(in the rows, 128 means zero)
Known rows, with every step that occurs
C-X-A-L: [155 120 160  79 119 132 116 154 132 140 102 170 123 157 124 144  99 107
 115 140 139 136 110 124 131]
A-L: [190 130 114 113  99 138 140 121 131 119 122 107 127 114 145 124 100 125
  96 113 138 115 149 129 134]
D-X-A-L-C: [141 142 174  55 142 148 114 153 105 187 168 124 157 138  99 111   4 118
 126 133 119 128 115 109 139]
W-X-C-L: [130  98  89 205 146 154 108  62  92 115 155  78 129  93 141 159 149 136
 147 128 107 114  95 158 102]
X-D: [150 119  69 178 103 124 113 119 137  91 117 160  97 136 152 168 187 140
  92 104 129 145 146 151 120]
A-X-C-L: [127 115 119 141 104 130 116  88  76 125 117 116  93 112 131 104 151 114
 179 129 161 108  95 104 111]
W-L-A-X: [ 78 142 165  90 148 117 106 195 162 124 109 153 135 161 132  94 119 141
 150 143 133 132 138 167 143]
W-L-D-X: [ 86 145 139 149 139 100 120 185 156  78 136 104 130 155 130 126 190 135
 110 111 108 132 169 173 149]
L-D-X: [125 129 114 131  97 111 139 144 141 103 137 116 131 121 108 134 175 125
 114 102 123 124 155 127 163]
A-L-D: [149 144 108 113  85 138 138 158 124 130  96 108 149 122 142 117 152 122
 121 118 160 118 140  92 154]
D-X-C-L: [141 105 121 164 125 120 116  70  90 112 172  98  82 106 119 136 127 110
 140 118 104  93 101 146 101]
D-X: [166 118 124 131 111 110 141 106 152  90 164 116 108 113 113 142 123 130
  91 100 102 121 163 164 144]
P-X-C-L: [122 132 116 142 107 128 109  71  68 118 122 109 103 103 152 113 168 126
 186 127 156 115 111 113 114]
L-D: [125 130  84 147  90 115 132 158 137 105  97 136 128 125 139 129 195 141
 102 105 151 135 140 112 152]
C-L-W-X: [125 107 122 197 170 129 180  64 170 104 130  97 156 108 150 153 143 150
 105 140 108 130 155 147 100]
W-X: [154 111  91 174 132 147 130  97 154  92 149  97 153  98 134 165 144 154
  98 109 103 144 156 177 144]
D-X-A-L: [155 135 174  58 108 148 120 119 134 163 161 132 130 124 108 126  52 106
 129 135 114 105 140 127 143]
W-X-C-L-D: [ 88 111  80 205 131 154 105 100  85 122 130  81 147  99 138 151 197 131
 172 129 128 117  87 117 119]
C-L-A-X: [120 106 147 104 108 140 125 115 133 147 101 146 136 132 136 121  94 123
 156 143 155 100 100 112 126]
P-X: [145 144 117 111  92 118 134 105 128  94 114 127 132 111 147 119 166 144
 138 109 154 147 173 132 158]
D-X-C-L-W: [107 127 147 160 158  91 164  77 126 125 161 116  82 114 115 102 136 115
 147 139 103 104 124 122  86]
A-L-C: [174 136 114 111 134 137 138 152 107 142 127 102 155 129 135 111  58 137
  95 112 142 138 125 111 129]

Rows
[173 120 133 119 153 118 140 174 113 116 107 120 148 158 122 133  82 121
  93 115 137 155 111 121 127] : A-L-C-X
[109 123 136 168 200  82 117 214 132  66 108 132 128 194 141 139 143 152
  72 112 118 182 122 190 112] : W-L-C-X
[109 111  99 230 168 139 157  62 162 103 122 122 143 127 160 182 186 146
 119 142 108 139 150 148  90] : C-L-W-X-D
[147 142 139 100  91 134 143 145 133 127 136  90 150 120 109 120 130 104
 133 114 128 105 157 105 166] : A-L-D-X
[ 95 114 145 116 103 135 112 118 118 150 126 141 132 139 127 150 136 113
 137 136 137 103 109 101 133] : C-L-D-X-A
[150 109 112 151 159  95 135 173 123  89 110 145 128 159 120 145 129 142
  73 102 131 175 111 144 125] : L-C-X
[107 104 108 140 134 132  95 115 100 157 130 144  97 119 138 124 106 129
 154 144 124  91  57 127  90] : X-C-L-A
[133 109 138 111 125 110 111 156 142 116 102 193 104 160 122 158 142 128
  97 130 133 154 110 144 127] : C-X-A
[123 157 167  70 132 123 161 139 162 180 107 168 128 135 130  90  80 126
 125 159 143 130 147  89 119] : X-A-L-W
[120 152 132 103 101 133 117 150  92 148 151  92 122 110  94  94 143  93
 181 122 124 101 116  91 153] : A-L-D-X-C
[154 135 144  71 102 153 112 135 126 166 121 149 131 128 138 122  73 122
 119 138 143 118 126 112 134] : X-A-L
[115 114 140 110 160 109 107 189 114 138 107 184 128 173 114 143  98 141
  93 128 138 177  85 126 123] : L-C-X-A
[108 128 114 174 152  95 159  90 121 125 118 133  80 118 145 101 156 133
 136 143 132 116 111 109  74] : X-C-L-W
[137 117 123 171 141  97 184  86 161 105 103 134 109 128 159 127 146 144
  88 133 137 122 147 121  87] : C-L-W
[138 112  66 205 131 157 110  98 145  89 144 124 143 118 142 193 184 148
 113 111 102 151 151 178 133] : W-X-D
[129 142 116 174 162 153 159 104 173 127 129 117 161 123 136 149 150 130
 138 144 105 146 174 133 121] : A-L-W-X-D
[137 161 167  36  88 155 111 120 110 168 113 141 153 121 140 102  93 120
 179 145 167 130 149  91 161] : P-X-A-L
[123 157 199  55 140 121 166 125 169 177 149 151 129 133 100  93  58 111
 136 157 113 118 164 103 131] : D-X-A-L-W
[141 142 143  70 135 150 109 168  97 189 127 143 155 141 127 108  25 134
 116 136 148 141 103  96 129] : X-A-L-C
[ 86 136 132  77 114 129  98 160 111 167 125 165 107 119  95  75 116 123
 203 143 141 118  85 109 142] : L-A-X-C
[138 127 116 134 122 109 114 111 110 111 178 115  79 103  95 115 138 120
 139 108  96 115 124 152 130] : D-X-C
[103 141 132 100 114 184 105 148 127 177 121 114 196 118 124 140 119 127
 162 148 137 130 122  99 166] : W-X-A-L-D
[132 124 150  88 113 125 112 120 143 139 161 158 112 126 105 140  93 126
 111 123 108 122 140 148 142] : D-X-A
[146 127 141  98 129 182 109 112 135 166 147 114 175 110 129 149  70 131
 136 144 118 127 131 135 144] : W-X-A-L
[ 55 155 134 153 148  99  94 188 113  98 152 106 102 144 113  99 203 123
 160 121 103 129 130 161 138] : W-L-D-X-C
[121 140 187  77 154 105 164 162 168 155  88 188 124 167 117 111 109 110
 124 163 138 148 131  99 116] : C-X-A-L-W
[ 99 120  83 176 103 123 108 120  76 124 102 116 103 119 145 124 201 123
 155 125 154 109  79  93 109] : X-C-L-D
[122 131 116 166 167 119 177 104 191 104 135 115 154 106 127 133 152 158
 104 129  99 154 175 154 130] : L-W-X
